Each row was made from one small tree. Brackets hold a mark, then the marks that hang from it, in alphabetical order. Every link used is in the known rows. Write each row's tree.
Known rows
{W G S}: [ 19.3  21.2 -23.8 -42.5  -5.6  52.5 -76.6  17.8 -21.8  -9.2  -5.8  36.6
 -35.1  20.8  19.4  21.2 -19.8  20.4  14.2  -8.6   2.8]
{C {W S}}: [  4.6   1.8 -30.4 -12.4 -33.4  20.5 -29.6  14.3  -2.4 -13.9  22.8   6.8
  -5.2  11.1  -3.3 -13.1 -10.6   2.4  23.6  -9.1  -3.9]
{U {Z {W G} X}}: [  9.8   0.0   1.3  13.5  19.9  19.0  19.5   0.0 -21.5   2.5 -27.8  14.8
  -9.2 -14.9  -6.8  -0.9 -24.8 -18.8 -18.6  -9.3   0.0]
{C {W G S}}: [  9.1  10.4 -37.0 -28.1 -33.4  35.3 -74.1  18.9 -13.7 -19.0  22.3  21.5
 -25.6  19.6   1.9  -1.1 -18.7   7.4  22.8 -12.4  -4.7]
{C W {X G}}: [-22.3 -16.1 -21.4   3.0 -69.8  -9.6   1.5  -3.4   2.5  -7.6   1.2 -36.1
 -23.4   2.2 -21.5 -15.2  -9.8  17.6  -0.9  -8.9 -12.3]
{U Z}: [ -2.1   4.8   8.7  16.4  16.2  13.7  28.4  -4.5  -9.7  12.8  -7.8  -1.9
   9.7  -5.9  -4.2 -11.0 -12.4 -24.1  -2.1  -1.3   4.5]
{X {G {W S}}}: [ -9.0   5.6 -16.9 -10.8 -11.5   4.2 -25.9   1.0  -8.0  -2.2  21.4  17.0
 -21.2   3.0 -10.2  17.1  -6.6  13.6 -22.0  -7.8   5.1]
{N {Z {W {S X}}}}: [ -3.8   9.0  22.8  33.1  19.9  27.5  54.5   7.0  -3.2   7.2   1.9  31.9
 -12.8   6.1 -10.1 -12.4 -13.7  -8.0  -3.1  -8.2  14.4]
{X G}: [-17.0  -8.4  -9.8  -3.5  -5.6 -21.6  -7.0  -8.6  -1.1   1.7   9.2  -5.2
  -7.3 -12.9 -12.6   2.5   0.4  -2.6 -23.0  -0.7  -6.3]
{N Z}: [ -4.5   3.5  24.4  12.6  19.1  18.2  46.2   0.7  -2.8  21.3  -5.7   3.5
  -3.4  -4.2  -4.1 -16.2 -10.2 -20.1   7.7  -3.6   5.0]
{Z N {X {G {W C}}}}: [-20.2 -19.5 -17.1 -13.8  -4.1  -3.1  -7.0  -8.7 -14.7  13.6 -49.3  18.5
 -10.3 -38.5  -4.8   8.1 -24.8 -19.6   2.4   1.4 -20.5]
{G {W C S} X}: [ 23.2  12.9 -28.5  -1.6 -39.8  10.6 -39.2  15.5 -19.9   7.3  -0.8  30.8
  -9.1   6.3  19.1  -4.9 -18.3  24.2  10.8  -0.8   9.5]
{Z N {W C S}}: [-23.7   0.7 -16.9  19.0  21.6   1.1   6.9   7.6   1.1  -1.1 -23.5  61.1
   3.0  -9.9  -8.9   0.8 -25.2  -7.9   9.5   6.2   3.0]
{C W}: [ -4.4  -4.5 -20.8   1.9 -29.3  -1.0 -20.5   6.4   1.5 -12.5  27.1  -3.8
  -1.0   5.2 -11.8 -15.9  -5.0  -6.9  12.8  -6.4  -6.7]
{U {Z {X G}}}: [  3.3  -9.9   0.7   2.9   7.1   6.9  33.0 -10.5 -17.6  15.3 -29.3 -13.6
   5.9 -27.3  -4.4  -9.8 -17.1 -27.7 -11.3  -4.7  -9.9]
{Z N {W {S X}}}: [-31.2   2.5  -6.3  32.4  12.6  18.0   7.8   7.1  -1.1  -9.4 -19.5  60.0
 -20.4  -0.6 -12.6   4.6 -19.9  -2.2  -0.6   0.3  10.1]
{N {Z {W C S} X}}: [ 15.0  -2.6  12.6  11.9  19.4  19.4  62.3   5.5  -8.9  14.6 -26.8  23.8
   3.4 -15.8  -1.7 -15.3 -22.4 -14.3   6.6  -7.1  -1.9]
{C W X}: [-10.7 -10.0 -14.3   5.4 -65.8   5.5   6.9   2.7   3.2  -8.9  -4.8 -32.5
 -18.0  11.3 -12.6 -17.0 -10.0  19.3  15.2  -8.5  -7.7]
{N {Z {X G}}}: [  1.2 -11.2  16.7  -1.2  10.1  11.4  50.5  -5.3 -10.9  24.0 -27.1  -7.7
  -7.5 -25.5  -4.3 -14.7 -15.0 -23.6  -1.5  -6.9  -9.4]
{U {Z W}}: [ -6.9   4.5   8.9  36.4  26.3   4.7  42.9  -1.7  -6.1   4.0  -2.0  13.5
   5.5  -5.9 -16.3  -9.4 -14.2 -19.9 -20.3  -3.9  11.8]
{W C {G X}}: [ 19.1   8.2 -25.1 -13.9 -21.9  -6.7 -71.0   5.8 -22.7   3.8 -12.1  27.5
  -5.8   0.2  21.0  -3.8 -18.8   5.1  11.6   6.0 -10.9]
{W G}: [  6.1  12.6  -9.8 -22.1   0.2  21.4 -63.8   6.5 -16.2  -7.2  -0.5  21.4
 -28.9  12.3   7.3  17.1 -11.6   7.0  -1.4  -4.7  -1.1]
{G {W C {S X}}}: [ 15.9  23.9  -7.0   8.5 -18.4  28.5 -24.1   8.4 -11.3 -10.5  26.4  47.9
  -1.3  30.5   7.1  16.8  -8.5  20.8  11.4  -4.5  10.0]
{N {Z W {X G}}}: [ -3.7 -11.8  17.1  18.2  20.0   2.4  64.9  -2.4  -7.1  15.5 -21.3   7.4
 -12.1 -25.8 -16.5 -13.2 -16.8 -19.3 -19.3  -9.5  -1.9]
{W C {G X} S}: [ 32.0  16.8 -38.8 -34.6 -27.7  24.2 -84.6  17.1 -28.2   1.3 -17.9  42.5
 -12.0   8.9  33.1   0.4 -27.1  18.4  27.6   2.0  -7.0]
{S {W C G} X}: [ 11.7  23.8 -18.6   4.2 -34.1  28.5 -64.6   8.2 -28.7 -24.8  23.9  24.7
 -27.8  23.3  19.4  -4.1 -11.1  -0.3  14.5   0.4 -11.9]

Write each row's tree
[ 17.1   6.3 -14.5 -14.1 -32.1  17.0   7.4   5.2  -3.6   2.7 -24.5   7.7
  12.2  11.8  16.6  -2.3 -14.5  26.0  31.0   2.6  -6.6]	{W {C X} S}
[ 17.6  14.4 -39.6 -25.8 -29.9  13.3 -74.4  16.3 -30.4  -6.3   1.2   4.6
 -28.4  -2.0  25.3 -14.6 -21.2  -1.1  14.3   2.4 -12.5]	{S {W C {G X}}}
[-15.2 -10.2   3.2  25.4  27.8  12.2  47.6  -4.5 -14.0  13.6 -48.8  18.4
  -0.3 -31.8 -13.0  -9.7 -29.6 -35.8  -7.7  -2.1  -1.9]	{U {Z N W X}}
[  2.9   0.1 -34.5 -10.6 -44.2   6.9 -71.3  13.0 -15.1 -11.8  16.2   6.6
 -26.1   6.3  -0.8 -14.7 -16.2   0.6  11.5  -7.9  -7.5]	{C {W {G X}}}
[ -5.5  -6.9 -24.0 -16.8  12.9  34.3 -27.0  12.4 -21.4  -5.3 -63.1  54.9
 -39.3 -22.7   1.1  16.6 -38.4  -2.4   2.1  -7.2  -7.2]	{Z N {W G S} X}
[ -2.6   1.2 -27.1   2.7 -44.6  17.2 -30.7   8.4  -4.4 -19.6  32.1  12.6
  -9.8  15.4  -7.8 -12.2  -7.2   3.3  15.6  -9.5  -5.7]	{C {W {S {X G}}}}
[ 10.9  -3.2  15.2   9.6  20.0  27.9  61.6   7.2  -9.4  13.6 -28.0  17.5
 -11.6 -15.2  -4.2 -12.5 -21.0 -11.5  -0.2 -11.2   3.0]	{N {Z {W S} X}}
[ 23.3  18.7 -24.4 -36.3 -31.9  38.6 -56.3  11.6 -19.8  -4.5 -24.9  29.2
 -17.1  24.2  24.2  14.9 -26.1  33.2  29.8  -2.0  -7.6]	{W {C X} G S}
[ -4.0   6.3  14.9  23.4  18.9  15.2  24.7   7.9 -10.7  12.9  -6.9  26.3
 -25.6  -3.3  -8.3 -13.7 -20.0 -10.5 -11.5  -7.2  11.8]	{N {Z {W {G X}}}}
[-31.5   0.5 -11.0  19.6   8.0  -2.2 -14.7   2.4  -5.5  -2.7 -35.5  51.5
 -21.5  -4.4 -12.6   9.1 -29.9   0.7  -1.5   4.6  -1.1]	{Z N {W {C X} G}}
[ 16.9  21.3 -13.9  -7.9  -9.0  24.5 -25.8  11.2  -9.4  -4.2  20.4  40.3
   0.9  21.8   7.1  16.9 -11.8  19.2  11.7  -4.3   9.5]	{G {W C S}}
[ 11.6  13.4 -35.6 -28.6 -29.4  26.2 -76.0  18.8 -31.0  -8.4  -0.9  -4.1
 -49.7  -1.6  21.6 -10.4 -19.2   2.7   4.8  -3.3  -5.8]	{S {W {G X}}}
[ 23.4  15.3 -33.7 -38.3 -27.4  42.3 -86.3  20.8 -29.1  -1.5 -20.7  29.9
 -42.5   9.8  27.8   5.8 -24.4  23.9  13.9  -6.2   2.9]	{W {G X} S}
[-26.8  11.1 -13.3  17.1  12.8  32.8 -37.0  11.7 -12.5 -14.3 -20.0  75.0
 -40.8   8.1  -7.4  16.4 -28.0   2.8  -1.8  -3.0   9.5]	{Z N {W G {S X}}}
[ -1.8   7.7  -0.9  27.6  16.2  10.4   7.2   2.9 -17.6   4.5  -9.4  20.4
 -12.4  -4.9  -8.4  -8.5 -22.0 -14.7 -21.5  -5.1  11.3]	{U {Z {W {G X}}}}
[-23.9   6.5   4.2  39.6  24.7  26.5  33.8   0.4 -10.5   6.2 -21.6  39.7
  -4.7  -6.2 -13.1  -7.7 -26.3 -25.4  -3.0  -1.1  11.6]	{U {Z N {W {S X}}}}
[  1.2   4.0 -25.6 -12.9 -34.9   1.3 -12.9   4.6 -13.6  -4.6  -1.1 -21.3
 -14.0  -4.5   9.5 -15.5 -12.2   3.2   9.0   2.6 -14.4]	{S {W {C {X G}}}}
[-19.7  10.8  -5.3  17.2  31.6  34.0   1.9   5.6 -17.3   7.0 -26.5  44.9
 -17.3  -6.3  -9.3   0.6 -34.2 -23.4  -3.1  -3.4  10.8]	{U {Z N {W G S}}}
[ -9.4   6.2  19.4  32.2  17.9  19.7  52.6   3.9  -3.6   7.8   5.1  29.7
 -15.0   1.6 -14.5 -11.9 -13.6  -9.0 -10.9  -8.3  12.2]	{N {Z {W {S {X G}}}}}
[-10.3 -15.5 -17.1  -1.3  12.6  19.5  16.9   7.9 -10.0  -0.4 -62.4  40.0
 -18.9 -31.3  -4.1   4.5 -30.4  -7.4   3.2  -4.0  -6.3]	{Z N {W S} X}
[-18.7 -14.0  -1.9   4.7  14.9  10.5  29.8 -11.7 -18.0  23.0 -50.6   0.6
   0.4 -38.1  -7.1 -10.3 -27.4 -40.9  -0.8   0.1 -12.3]	{U {Z N {X G}}}
[ -2.8   5.1   6.4  38.1  26.1  -4.2  43.6  -3.5  -5.8   5.3  -0.4  19.4
  20.3  -6.0 -13.7 -12.0 -15.5 -22.6 -14.1   0.0   7.1]	{U {Z {W C}}}
[ -5.1   3.9  22.1  33.9  28.8   0.4  60.9   1.5   1.0  14.0   2.2  25.0
   6.9  -4.3 -13.5 -17.2 -13.4 -18.6  -3.5  -2.1   7.6]	{N {Z {W C}}}
[-19.2   9.4 -23.6   3.6  21.6  16.1 -37.4  12.0 -10.2  -6.0 -23.9  76.1
 -17.4  -1.2  -3.7  12.7 -33.2  -3.0   8.3   2.8   2.2]	{Z N {W C G S}}
[ 13.9  18.5 -10.6  -6.2 -27.1  27.6 -13.0   9.5  -8.7  -2.3   4.4  26.5
  -7.5  24.7   6.6  16.3 -14.4  32.0  12.5  -5.4   9.0]	{G {W {C X} S}}
[-13.8   6.2   6.5  32.8 -25.2   0.8 -10.2  -9.1  -7.2 -13.6  29.4  22.2
 -17.1  16.7 -11.4  10.1   5.1   8.5 -21.2  -4.3   2.8]	{S {X {G W}}}
[  4.5  -7.6  22.1  20.0  23.0  12.9  68.0   1.7  -6.7  14.6 -25.7  10.5
  -8.2 -19.4 -10.3 -14.5 -17.0 -18.1  -7.9  -9.1   1.1]	{N {Z W X}}
[  4.0  -5.1   0.7   4.5   5.3  12.3  26.8  -8.2 -19.6  13.9 -21.7  -6.3
   0.4 -21.6  -6.1  -3.7 -18.6 -22.9 -14.3  -7.3  -5.2]	{U {Z {X {G W}}}}
[ 10.9  17.9 -13.1  16.9   0.5  15.1 -30.6  11.2 -11.3 -23.5  12.7  63.9
 -11.9  22.9   0.0  13.1 -15.0  17.8  -6.2  -4.2   5.8]	{Z {W C G {S X}}}
[  3.1   4.0 -23.8   3.7 -43.0  24.6 -28.3  11.5  -4.2 -20.2  29.2  14.2
  -7.5  19.8  -3.5 -13.2  -7.2   4.2  23.7  -9.2  -3.6]	{C {W {S X}}}
[ 17.6  24.8 -13.9 -19.5 -19.0  58.1 -74.2  13.6 -24.4 -18.3   3.0  47.3
 -38.4  33.1  19.5  21.1 -15.0  22.9  14.0  -8.9   3.3]	{W G {S X}}
[  1.6   8.0  15.6  23.7  26.0  15.2  54.3   7.0  -1.6  12.8  -1.0  32.6
   3.6  -0.3  -7.7 -15.2 -17.4 -12.0   3.9  -4.1   9.4]	{N {Z {W C S}}}
